Every row comes from one small tree of marks. The marks that hang from a mark follow it in brackets, in alphabetical order. Every link used is in the known rows. Which tree was each row made from?
Known rows
vonir{dedu{bodeg{tini} mobor{vabe}} pofabi}: [-3.882  0.791 -2.897  1.099 -0.246  1.468 -1.320 -0.429  1.252 -2.632
  1.292  3.227  2.149 -1.945  0.150 -3.136  3.346 -2.507 -0.754 -3.929
 -5.063 -0.483 -1.611 -5.068 -1.507]
luma{tini{bodeg{dedu{vonir}}}}: [-4.033 -0.622  0.441  6.474  0.120 -0.200  3.247 -4.219 -2.344  0.292
  4.134  2.301 -8.624 -3.686 -4.399 -7.579  1.793 -0.507 -2.378 -0.660
 -0.602 -2.840 -0.822  1.577 -2.217]
mobor{dedu{bodeg} vabe}: [-5.255  2.113 -2.560  2.113  3.386 -1.211 -4.740 -3.458  4.783 -1.678
  2.847  0.944 -1.378 -0.425 -3.564 -7.114  4.301 -2.089 -0.021 -5.553
 -3.106 -3.595  0.903  0.508  1.125]
dedu{mobor}: [-0.901  3.656 -2.503  1.016 -0.524  1.546  0.393 -0.211  2.311  0.205
  6.578  0.636 -0.918  0.172 -2.601 -4.973  2.389 -0.320  0.639 -1.324
 -2.750 -3.795  3.351 -0.327 -2.003]
dedu{bodeg vonir{pofabi}}: [-1.674 -2.063 -3.743  4.873 -0.600  2.055  0.614  2.122 -0.071 -0.611
  2.476  0.344 -4.385 -2.743 -3.567 -4.713  3.122 -0.381  0.243 -0.381
 -5.806 -2.353 -1.219 -2.212  1.600]
vonir{pofabi}: [-1.172  2.247 -1.867  1.243  0.121 -2.436  0.651  1.056  0.596  1.267
  5.030 -0.879 -2.804 -1.765 -4.718 -3.966 -0.563  0.274  0.114 -2.719
 -3.096 -2.816  2.699 -0.337 -0.398]
pofabi{vonir{dedu{bodeg mobor}}}: [-5.064 -0.591 -1.551 -1.308  1.338  4.868 -2.635 -2.326  1.513 -2.590
  5.288  1.457 -2.620 -0.632 -0.419 -2.058  2.762 -3.135  1.154  0.065
 -5.764 -2.540  0.742 -2.428 -1.146]
bodeg{dedu{mobor{vabe} vonir} tini{luma}}: [-2.460  2.364  1.101  6.097  0.236  4.177  0.856 -3.481  2.863 -2.082
  5.280  0.957  0.916 -2.138 -2.677 -4.737  5.188 -2.178 -0.119 -3.440
  0.904 -3.764 -2.533 -1.761 -0.930]
pofabi{vonir}: [-3.059  2.765  0.777  2.361  2.554  0.311 -1.334 -1.476  2.314 -0.186
  6.239 -1.442 -3.837 -0.524 -3.178 -4.125 -0.024 -2.373  1.097 -2.716
 -0.029 -4.067  3.720  0.273  0.326]
tini{bodeg{dedu{mobor vonir{pofabi}}} luma}: [-1.943  0.403  1.461  2.369 -3.111  3.760  3.964 -1.356 -0.466 -0.621
  5.907 -1.716 -3.491 -3.266 -5.267 -3.082  2.853  0.021 -1.017  1.896
 -5.258 -2.034  0.466  1.043 -2.493]
pofabi{vonir{dedu{bodeg mobor{vabe{dumagub}}}}}: [-5.522  2.329 -0.414  0.474  1.203  5.816  0.180 -3.362  3.765 -3.486
  3.316  1.045 -0.308  2.029  2.279 -2.817  7.281 -3.373  0.546 -2.443
 -4.835 -3.291  2.363 -1.162  0.187]
pofabi{vonir{dedu}}: [-4.950  1.533  1.171  0.340  2.586 -0.340 -2.676 -3.355  1.461 -0.796
  6.304  0.483 -4.995 -0.226 -3.048 -1.895 -0.394 -2.453  0.597 -2.531
 -2.313 -3.714  0.842 -1.061 -0.668]
vonir{dedu{bodeg} pofabi}: [-4.007 -1.948 -2.469 -0.612  0.085 -0.027 -2.291  0.053 -0.358 -1.064
  2.918  1.546 -4.130 -2.382 -3.601 -2.815  1.417 -1.278 -0.044 -1.867
 -7.412 -2.174 -1.291 -2.375  0.025]
bodeg{dedu{vonir} tini{luma}}: [-2.164 -0.779  2.083  6.805  0.630  3.086 -1.126 -2.947  1.099 -2.059
  6.312  1.311 -3.733 -3.567 -5.957 -4.703  2.477 -2.667 -0.235 -3.040
  1.943 -4.368 -4.566 -2.121  0.695]
dedu{bodeg{tini} mobor{vabe} vonir{pofabi}}: [-1.611  1.249 -3.662  6.294 -1.564  3.386  1.251  1.459  1.198 -1.991
  0.866  1.446  2.168 -2.341  0.340 -5.038  4.588 -1.385 -0.220 -2.535
 -3.615 -1.298 -1.600 -4.185  0.145]
pofabi{vonir{dedu{bodeg{tini{luma}}}}}: [-4.183 -1.965  3.435  1.902  2.898  4.752 -5.279 -3.576  2.406 -6.228
  4.334  2.666 -2.241 -1.928 -3.722 -1.473  1.870 -5.166  0.916 -1.968
 -1.698 -3.359 -2.513 -4.912  1.698]
dedu{mobor{vabe} vonir{pofabi}}: [-0.992  3.657 -3.401  4.429 -1.274  0.170  3.419  1.084  1.771  1.107
  3.531 -1.739  0.637 -0.787 -1.145 -3.400  3.989  0.725  0.598 -1.564
 -5.009 -2.393  2.470 -0.747 -1.178]
dumagub{vabe}: [-1.945  5.821 -2.158  0.504 -1.479 -1.965 -1.873 -0.963  1.458  0.732
  5.847  0.789 -2.986 -0.956 -5.283 -6.475  0.482  1.694 -0.221 -5.033
 -0.410 -4.418  3.802  0.683  0.892]
dedu{bodeg{tini{luma}} mobor{vabe}}: [-1.104  2.779 -0.195  2.538  0.873  5.203 -1.420 -1.555  4.600 -5.045
  2.006  1.667  3.936 -1.019 -2.237 -4.884  6.223 -3.306  1.184 -3.701
 -1.453 -2.694  0.761 -3.158  0.923]
dedu{bodeg{tini} mobor{vabe}}: [-2.756  3.113 -2.765  3.037  0.314  3.517 -1.336 -0.593  3.057 -2.353
  1.871  2.577  2.444 -0.571  0.156 -7.017  4.823 -2.191  0.144 -4.629
 -1.273 -2.097  0.237 -3.257 -0.012]
tini{bodeg luma}: [-0.829  3.096  3.797  0.684  0.129  0.825  0.255 -2.163  2.465 -2.567
  5.494 -0.733 -3.793 -0.569 -7.048 -4.537  1.976 -0.795 -0.033 -2.134
 -2.700 -3.548  3.401  0.742  0.340]
luma{tini{bodeg{dedu{mobor{vabe}}}}}: [-4.999  4.006 -0.040  1.755  0.582 -0.144  3.763 -5.245  0.155  0.890
  2.981  1.222 -2.724 -2.457 -2.034 -8.171  3.292 -0.567 -2.151 -3.018
 -0.841 -1.592  3.571  2.664 -4.109]
luma{tini{bodeg{dedu{mobor{vabe} vonir}}}}: [-4.228  2.387 -0.865  5.590 -0.325  1.339  4.821 -4.649 -0.410  0.527
  2.932  1.447 -4.162 -2.435 -1.453 -7.727  4.702 -0.408 -2.237 -1.059
 -1.655 -1.585  0.944  2.019 -3.329]
tini{bodeg{dedu{mobor vonir}} luma}: [-2.366  0.923  1.919  3.041 -2.052  5.201  1.900 -3.462  0.894 -1.221
  6.883 -0.705 -4.325 -2.047 -5.059 -4.622  4.272 -0.691 -0.670  1.012
 -3.136 -3.137  0.116  1.384 -1.893]
luma{tini}: [-1.198  1.897 -1.091  4.102  2.085 -2.142  1.276 -2.219  0.538 -0.969
  4.136  2.550 -3.775 -2.079 -4.201 -5.890  1.129 -1.072 -0.037 -1.965
 -0.469 -3.436  2.990 -0.259 -0.823]

Which tree is each row?
[-2.977  3.156 -3.650  0.614  0.569  3.580 -0.741 -0.759  3.150 -0.942
  2.523  0.288  0.806  0.213 -0.737 -6.755  6.139 -0.844  0.918 -3.394
 -4.315 -2.493  2.969 -0.581  0.097]	dedu{bodeg mobor{vabe}}
[-1.184 -0.618 -4.278  4.205 -1.660  5.669  0.491  0.617  1.079 -1.803
  4.288  1.874 -2.245 -0.997 -1.065 -5.514  5.970 -0.921  0.870  0.884
 -5.438 -3.331 -0.344 -1.812  0.374]	dedu{bodeg mobor vonir}
[-3.005  2.630  2.506 -0.891 -1.204  3.702  1.230 -3.762  1.734 -0.889
  7.272 -0.966 -3.243 -2.042 -5.699 -5.537  2.812 -1.051 -0.292 -0.890
 -2.412 -2.906  2.347  2.352 -2.640]	tini{bodeg{dedu{mobor}} luma}
[-3.685 -0.983 -0.309  6.112 -0.788 -1.787  5.001 -1.893 -3.008  1.210
  3.075  0.850 -7.818 -5.206 -5.223 -6.225  0.440  0.030 -2.533  0.326
 -2.559 -1.428 -0.458  1.504 -2.779]	luma{tini{bodeg{dedu{vonir{pofabi}}}}}
[-2.626 -1.887  1.828  1.704  1.324  3.747 -4.902 -2.880  1.951 -5.993
  3.962  4.373 -1.821 -1.882 -4.654 -3.121  2.964 -3.600  0.436 -2.883
 -2.984 -3.327 -3.621 -5.125  1.687]	vonir{dedu{bodeg{tini{luma}}}}
[-2.922  0.312  0.420  7.866  2.750  2.092 -4.311 -3.596  5.143 -6.067
  2.315  2.230  0.578 -1.298 -4.572 -4.712  5.948 -3.815 -0.040 -3.983
 -1.392 -4.398 -3.731 -2.856  2.679]	mobor{dedu{bodeg{tini{luma}} vonir} vabe}
[-1.791 -1.432  0.515  7.778  2.196  2.959 -4.667 -2.842  3.824 -6.156
  4.461  3.623 -1.540 -2.337 -5.890 -4.661  4.048 -4.014 -0.125 -1.377
 -1.764 -4.697 -4.969 -3.486  1.931]	mobor{dedu{bodeg{tini{luma}} vonir}}
[-3.147  0.870 -1.482  2.755 -3.325  1.481  4.257 -0.497 -1.615  2.260
  5.851 -0.824 -5.204 -3.238 -3.249 -5.142  1.471  0.469 -1.953  0.510
 -4.769 -1.402  0.200  0.984 -3.837]	tini{bodeg{dedu{mobor vonir{pofabi}}}}
[-0.216 -1.745  0.494  7.251  0.148  5.608 -1.990 -0.688  1.797 -5.541
  3.515  2.906 -2.082 -2.574 -4.738 -4.484  4.620 -3.347  0.824 -1.511
 -1.318 -3.820 -3.604 -4.378  3.030]	dedu{bodeg{tini{luma}} vonir}
[-3.786 -1.275 -3.010  5.798  1.553  0.972 -3.455 -2.055  2.648 -2.410
  4.614  2.230 -4.273 -1.058 -3.991 -5.875  4.164 -1.767 -0.295 -1.072
 -4.401 -4.874 -2.553 -0.807  1.058]	mobor{dedu{bodeg vonir}}
[-2.269  4.657 -1.110  0.190 -0.893  0.045  3.531 -1.029  2.677 -0.417
  3.794  0.802  1.420  1.349 -0.102 -1.880  5.022 -0.357 -0.491 -3.099
 -6.254 -3.194  2.729 -0.770 -2.210]	vonir{dedu{mobor{vabe{dumagub}}} pofabi}
[-4.205 -0.088 -0.070  3.684 -2.186 -0.352  2.437 -1.050 -1.938  2.042
  5.040 -1.540 -7.998 -3.914 -5.158 -5.979 -0.095  0.363 -1.919 -1.471
 -3.574 -1.772 -0.898  1.523 -1.719]	tini{bodeg{dedu{vonir{pofabi}}}}
[-3.294  2.853  1.743  2.915 -1.220  4.650  2.481 -4.383  1.961 -0.944
  5.036 -1.915 -2.581 -1.175 -3.670 -5.027  5.833 -0.373 -0.418 -1.775
 -3.207 -2.713  0.775  2.261 -1.494]	tini{bodeg{dedu{mobor{vabe} vonir}} luma}
[-2.662 -0.160 -3.475  3.471 -1.999  1.169  3.249  0.446 -0.744  2.401
  6.312 -0.871 -3.359 -3.120 -2.936 -4.140  2.038  0.126 -0.618  0.609
 -3.956 -2.726 -0.690  0.108 -2.635]	bodeg{dedu{mobor vonir{pofabi}}}
[-5.950  1.770 -0.338  1.486  2.106  4.177 -3.354 -3.224  3.052 -3.867
  2.637  2.778  0.814 -0.350  1.164 -3.144  3.406 -4.613  0.417 -3.768
 -2.137 -1.498 -0.837 -4.355 -0.784]	pofabi{vonir{dedu{bodeg{tini} mobor{vabe}}}}
[-5.158  1.263  0.843  2.734  1.000 -1.653  1.962 -4.576 -1.416  0.803
  4.370  1.894 -7.629 -3.687 -5.229 -8.496  0.314 -1.203 -2.493 -2.464
  0.166 -1.991  1.837  2.520 -2.552]	luma{tini{bodeg{dedu}}}
[-3.073 -1.210 -3.006  0.532 -1.278  2.182 -1.717  0.764  0.115 -2.870
  3.068  4.595  0.355 -2.757 -0.978 -2.506  1.262 -2.269 -0.630 -1.049
 -5.891 -0.994 -2.655 -5.587 -2.241]	vonir{dedu{bodeg{tini} mobor} pofabi}
[-5.532 -1.561 -0.127 -0.168  2.740  2.738 -4.357 -2.745  1.244 -2.361
  4.421  1.356 -5.452 -0.961 -1.998 -3.012  1.558 -3.170  0.877 -1.244
 -3.819 -2.926 -0.414 -2.072  0.755]	pofabi{vonir{dedu{bodeg}}}
[-3.365  1.346 -2.593  7.013  0.789  0.415  1.089 -0.516  3.806 -2.071
  1.490  0.682 -1.067 -0.098 -2.402 -5.168  6.665 -1.517 -1.231 -2.624
 -5.324 -4.395 -0.545  0.110  1.877]	mobor{dedu{bodeg vonir{pofabi}} vabe{dumagub}}
[-3.424 -0.958  2.172  1.002  1.511  6.949 -3.596 -3.088  2.828 -6.376
  4.995  3.063  0.597 -1.138 -1.686 -0.687  2.960 -5.287  1.316  0.006
 -2.788 -2.409 -1.630 -5.128 -0.149]	pofabi{vonir{dedu{bodeg{tini{luma}} mobor}}}
[-2.936  3.790 -0.213  7.869 -1.052  3.719  3.914 -2.451  2.292 -0.940
  4.856  2.433 -0.372 -0.363  1.035 -6.802  6.509 -1.776 -1.779 -4.626
  1.517 -4.166 -2.059 -0.825 -1.328]	bodeg{dedu{mobor{vabe{dumagub}} vonir} tini}
[-5.052  4.176  0.092 -0.531  2.486  1.205 -1.165 -3.805  3.212 -0.649
  5.143 -0.396 -0.774  1.363  0.176 -1.733  2.514 -2.300  0.941 -2.932
 -3.563 -2.974  3.192 -0.938 -2.058]	pofabi{vonir{dedu{mobor{vabe}}}}
[-1.843  0.789 -4.914  3.964 -0.998  3.584  2.323  1.554  1.444 -0.737
  1.135 -0.659  0.539 -1.437 -0.467 -4.782  6.159 -0.171  0.971 -0.596
 -6.998 -1.814  0.928 -1.559  0.211]	dedu{bodeg mobor{vabe} vonir{pofabi}}
[-3.915  0.536 -1.725  4.196  2.242 -0.498 -5.559 -2.169  3.461 -3.683
  4.481  4.439 -1.928 -1.853 -4.039 -7.066  1.662 -3.624 -1.193 -4.158
 -0.630 -3.360 -2.324 -2.586  0.133]	mobor{dedu{bodeg{tini}}}
[ 0.026 -2.868 -0.203  6.895 -0.896  3.632 -0.170  1.230  0.916 -4.589
  2.372  1.633 -1.193 -3.584 -5.025 -3.124  3.266 -2.295  0.518 -0.361
 -3.307 -2.803 -3.447 -4.619  2.776]	dedu{bodeg{tini{luma}} vonir{pofabi}}
[-4.051  4.532  2.727 -0.791 -0.250  3.040  1.509 -5.002  2.792 -0.418
  5.145 -2.420 -1.472 -1.002 -4.410 -5.782  4.566 -0.894 -0.387 -3.405
 -2.149 -2.370  3.722  2.863 -2.002]	tini{bodeg{dedu{mobor{vabe}}} luma}
[-2.222  2.016  1.013  2.153  0.280  3.449 -0.699 -3.087  2.323 -1.575
  7.465  1.505  0.033 -2.861 -4.709 -4.883  2.175 -2.478  0.186 -2.517
  1.281 -3.729 -1.074 -1.568 -2.065]	bodeg{dedu{mobor} tini{luma}}
[-3.252 -1.296 -2.093  8.199  1.373  1.032 -4.219 -1.828  2.648 -3.996
  4.138  4.580 -3.235 -2.015 -3.335 -6.344  3.016 -3.298 -1.329 -2.461
 -1.385 -3.925 -5.260 -3.505  0.885]	mobor{dedu{bodeg{tini} vonir}}
[ 0.566 -0.708 -0.833  6.206 -1.238  7.610 -0.496 -0.239  2.464 -5.770
  4.025  3.234  0.791 -2.075 -2.594 -3.718  6.212 -2.799  1.096  0.745
 -2.817 -3.349 -2.886 -4.394  1.107]	dedu{bodeg{tini{luma}} mobor vonir}
[-1.828 -1.364  1.664  6.498 -0.186  1.422  0.875 -1.072  0.045 -0.828
  5.476  0.179 -2.854 -5.076 -6.252 -3.279  0.985 -1.588 -0.420 -1.832
  0.301 -3.431 -4.024 -2.095  0.221]	bodeg{dedu{vonir{pofabi}} tini{luma}}
[-2.506 -0.831  2.536  3.432 -1.315  1.276  2.511 -1.890 -0.521 -0.175
  5.055 -2.366 -6.434 -3.867 -7.520 -3.801  1.362  0.182 -1.127 -0.252
 -3.674 -2.622 -0.417  1.185 -0.621]	tini{bodeg{dedu{vonir{pofabi}}} luma}
[-0.588 -1.215 -5.062  3.758 -2.571  4.019  1.931  2.870  0.202 -0.881
  3.273  0.335 -1.302 -2.510 -1.819 -3.934  4.422 -0.270  0.810  1.799
 -7.016 -2.087 -0.200 -2.307 -0.286]	dedu{bodeg mobor vonir{pofabi}}
[ 1.073 -1.285 -1.624  5.878 -2.115  5.942  1.219  1.902  1.431 -5.107
  3.164  2.265  1.623 -3.261 -3.209 -2.402  4.655 -2.398  0.694  1.248
 -4.592 -2.135 -2.086 -4.903  0.402]	dedu{bodeg{tini{luma}} mobor vonir{pofabi}}
[-0.956 -0.264  0.950  3.549  1.071  4.227 -3.309 -0.926  3.034 -5.220
  3.659  2.585 -0.789 -2.186 -5.281 -5.267  3.410 -3.629  0.535 -3.123
 -0.331 -3.886 -1.190 -3.746  2.440]	dedu{bodeg{tini{luma}}}
